Each row was made from one walk, in order. Every step used is in the known rows, and no mark comes twice. Write each row's walk.
Known rows
G -> N: [-0.07  1.00  1.89 -1.36 -1.03  0.47  3.55 -0.47  2.28  0.15  0.28  0.95
 -0.33 -0.93 -0.15  0.39  0.49 -0.67]
G -> V -> N -> Z: [ 1.29  0.64  0.41 -2.68 -1.32 -0.55  1.43  0.63  3.34 -0.24  2.28  1.21
 -1.37  1.71  0.75 -0.39  2.27  4.72]
N -> Z -> B -> G -> V: [ 0.42  1.88 -0.80 -0.89 -2.57 -0.16 -1.24  1.41  2.06 -1.72  2.98  1.27
 -1.27  1.01  1.54  1.57 -1.81  2.39]
B -> V -> N -> Z: [ 1.50  0.95  0.05  1.55 -1.27 -1.78  1.33  0.02  1.83 -1.19 -0.35  1.01
 -1.49  3.27  0.30  0.79  1.62  5.68]
V -> N -> Z -> F -> G: [ 1.44  2.09 -0.80 -1.61 -2.18 -0.74  1.24 -0.76  3.12 -3.25  1.28 -0.09
  0.29 -0.21  1.11  1.34  2.41  3.44]
F -> G -> V -> N -> Z -> B: [-0.06  2.57  0.45 -3.07 -1.34  0.34  1.12  2.32  2.35 -1.00  2.21  0.61
  0.06  1.59  3.50  1.64 -0.47  3.32]
N -> Z -> F -> G -> V: [ 0.11  0.82 -1.98 -2.08 -4.28 -0.06  1.74 -0.10  4.56 -2.43  2.20  0.63
 -1.31  0.12  1.97  2.61 -1.16  2.06]
B -> V -> N: [ 1.12  1.66  0.84  1.38  0.14 -1.81  1.29  0.76  0.28 -0.59 -1.04  0.71
 -0.97  2.63  0.37  0.13  1.63  4.27]
V -> N: [ 1.36  1.56  0.79 -0.65  0.73 -0.71  0.31 -0.32  0.19 -1.28  0.09 -0.26
  0.87 -0.04 -0.08 -0.63  3.28  2.40]
V -> N -> Z -> F: [ 1.76  1.59 -0.87 -1.25 -1.91 -1.12  1.06 -1.34  2.88 -3.01  1.18  0.06
 -0.07 -0.38  0.18  0.76  2.97  3.15]
N -> Z -> B -> V: [ 0.80  0.37 -1.43  1.14 -2.57 -1.41 -0.56 -0.26  2.20 -1.26  1.73  1.30
 -2.03  2.51  0.84  2.06 -1.43  2.61]
Z -> G -> V -> N: [-1.10  3.34  1.23 -2.01  0.97 -0.34 -1.43  1.50  0.85 -2.39  1.53  0.76
  0.33  0.64  1.26 -0.49  1.39  2.37]
B -> N -> Z -> V: [ 0.96  1.34  0.42  2.00 -2.89 -1.17  1.52  0.97  1.62 -3.45  1.23  2.01
  0.11  1.83 -0.39  1.92  1.15  4.44]
Z -> B -> G -> V: [-0.38  4.79  1.14 -1.76  0.34 -0.40 -1.78  4.12 -1.46 -0.65  2.18  0.90
 -0.30 -0.30  2.40  0.29 -2.50 -0.63]
B -> N -> Z -> F -> G -> V: [ 0.11  2.90  0.53 -0.40 -4.28 -1.46  3.28  2.60  3.77 -3.88  1.24  2.10
 -1.03  1.41 -0.25  2.21  0.74  3.26]
Z -> F: [-0.26  2.19 -1.03 -1.59 -1.40 -1.03  1.47  0.03  1.03 -1.77  0.14 -0.28
 -0.45 -2.42  0.74  0.84 -0.53 -2.44]
B -> G -> V -> N -> Z: [ 0.44  3.90  1.41 -2.40 -1.06  0.98 -0.20  3.79  1.00 -1.67  2.11  0.91
  0.03  0.02  1.75 -0.12  0.11  4.33]
F -> G -> N -> Z -> B: [-0.64  2.16  0.76 -1.97 -2.51  1.07  2.63  0.82  3.11 -1.36  1.57  0.78
  0.23  0.38  2.83  2.85 -1.76  0.96]
V -> N -> Z: [ 1.90  0.54 -0.33 -0.46 -1.21 -0.61  0.32 -1.30  2.41 -2.15  1.12  0.18
  0.12  0.80 -0.16  0.36  3.18  4.37]

Which walk is each row?
[ 0.61  1.31  0.70  1.57 -3.23 -1.31  1.94  1.51  2.60 -3.16  0.58  1.97
 -0.78  2.05 -1.76  1.46  1.53  3.67] | B -> N -> Z
[-0.29  2.48  0.89  1.58 -2.82 -1.26  0.76  1.78  2.35 -4.51  0.76  2.04
 -0.31  1.94 -1.42  1.56  1.35  3.65] | B -> N -> Z -> G
[-1.79  3.15  1.77 -0.97  0.17  0.41  0.13  0.19  1.16 -2.58  0.62  0.79
  0.64 -0.76  0.61  0.54  0.11 -0.44] | Z -> G -> N
[-0.93  3.70  0.06 -3.05 -2.38 -0.02  3.65  0.88  2.46 -2.19  0.44 -0.05
  0.16 -2.58  2.47  2.29 -1.37 -2.22] | Z -> F -> G -> N
[-0.44  3.85 -0.30 -3.73 -1.81 -0.54  2.64  1.75  2.23 -2.08  1.08 -0.10
 -0.08 -1.58  2.94  1.56 -0.46 -0.24] | Z -> F -> G -> V -> N
[ 0.86  0.11  0.50 -0.62 -2.67  0.65  3.15 -2.13  3.48 -0.98  1.94  1.43
 -0.25 -0.22  1.07  1.92  0.02  2.13] | G -> N -> Z -> V
[ 0.70  0.12 -1.59  0.16 -2.35 -0.76 -1.06 -0.70  2.16 -1.39  2.23  0.85
 -1.23  1.24  0.63  1.77 -1.14  1.31] | N -> Z -> B
[-0.28  2.33  1.04 -3.14 -0.58  0.73  1.67  2.53  1.73 -0.48  1.33  0.30
  0.55  1.22  3.14  1.01  0.04  3.12] | F -> G -> V -> N
[ 0.47  1.25  0.91 -0.62 -2.80 -0.48  3.17 -0.68  3.77 -0.72  1.46  1.89
 -1.84  0.86  0.46  1.79 -0.50  1.11] | G -> N -> Z -> B -> V
[ 1.22  1.34  0.01 -3.22 -1.81 -0.92  1.93  0.65  3.69 -0.80  2.36  1.12
 -1.52  0.86  0.96 -0.08  2.16  3.89] | G -> V -> N -> Z -> F
[-0.49  0.28 -1.27  0.33 -2.18  0.20 -1.65 -1.05  2.77 -3.07  1.76  0.70
 -0.42  1.12  0.40  1.53 -0.22  2.86] | N -> Z -> G
[ 1.76  1.25 -0.07  0.48  1.21 -0.23 -0.63 -1.44 -1.76 -1.35  1.38 -0.12
  2.37 -0.42  2.72  0.63  1.46  3.34] | Z -> V -> N
[-0.07  1.81  0.52 -3.01 -1.56  0.76  1.66  2.03  2.76 -0.91  1.86  0.48
  0.16  1.60  3.10  1.47  0.03  4.08] | F -> G -> V -> N -> Z
[ 0.99  1.81 -0.16 -0.47 -0.78 -0.60 -0.88 -1.03  2.19 -3.44  1.31  0.25
  0.56  0.74  0.23  0.48  3.05  4.37] | V -> N -> Z -> G
[ 0.39  1.11  0.76 -1.20 -2.67 -0.08  2.82 -1.03  3.77 -0.85  1.84  1.58
 -1.22 -0.08  0.29  1.57 -0.30  0.21] | G -> N -> Z -> B
[-0.51  0.36 -1.01 -0.80 -2.38  0.12 -1.07 -0.27  3.53 -2.47  2.48  1.23
 -1.14  1.71  0.82  1.25 -0.26  3.67] | N -> Z -> G -> V
[-0.34  1.42  0.60 -1.57 -2.54  1.63  2.86  0.11  2.91 -1.40  1.63  0.67
  0.96  0.23  3.37  3.07 -1.50  2.21] | F -> G -> N -> Z -> V
[ 0.73  3.39  0.64  0.72  0.74 -2.56 -0.64  1.54 -1.19 -0.61  0.34  0.82
 -1.01  1.82  1.35  0.58 -0.34  0.80] | Z -> B -> V -> N
[-0.19  3.43  1.69 -1.31 -2.26  1.75  1.29  2.25  1.81 -2.06  1.43  1.04
  0.20 -1.23  1.09  1.15 -1.13  1.93] | B -> G -> N -> Z
[-0.30  2.55  1.13  0.76 -2.93 -1.30  1.16  2.28  2.92 -4.03  1.31  2.41
 -0.81  2.33 -1.05  1.35  1.39  4.23] | B -> N -> Z -> G -> V
[ 1.85  1.61 -0.33 -0.55 -0.90 -1.24 -0.44 -0.84  1.72 -2.26  1.64  0.37
 -0.02  0.80  0.32  0.57  2.49  3.29] | V -> N -> Z -> B
[ 0.35  4.62  1.05 -2.98 -1.53  0.65  0.29  3.74  1.37 -2.28  2.12  0.83
 -0.05 -0.84  2.03  0.22 -0.01  3.53] | B -> G -> V -> N -> Z -> F
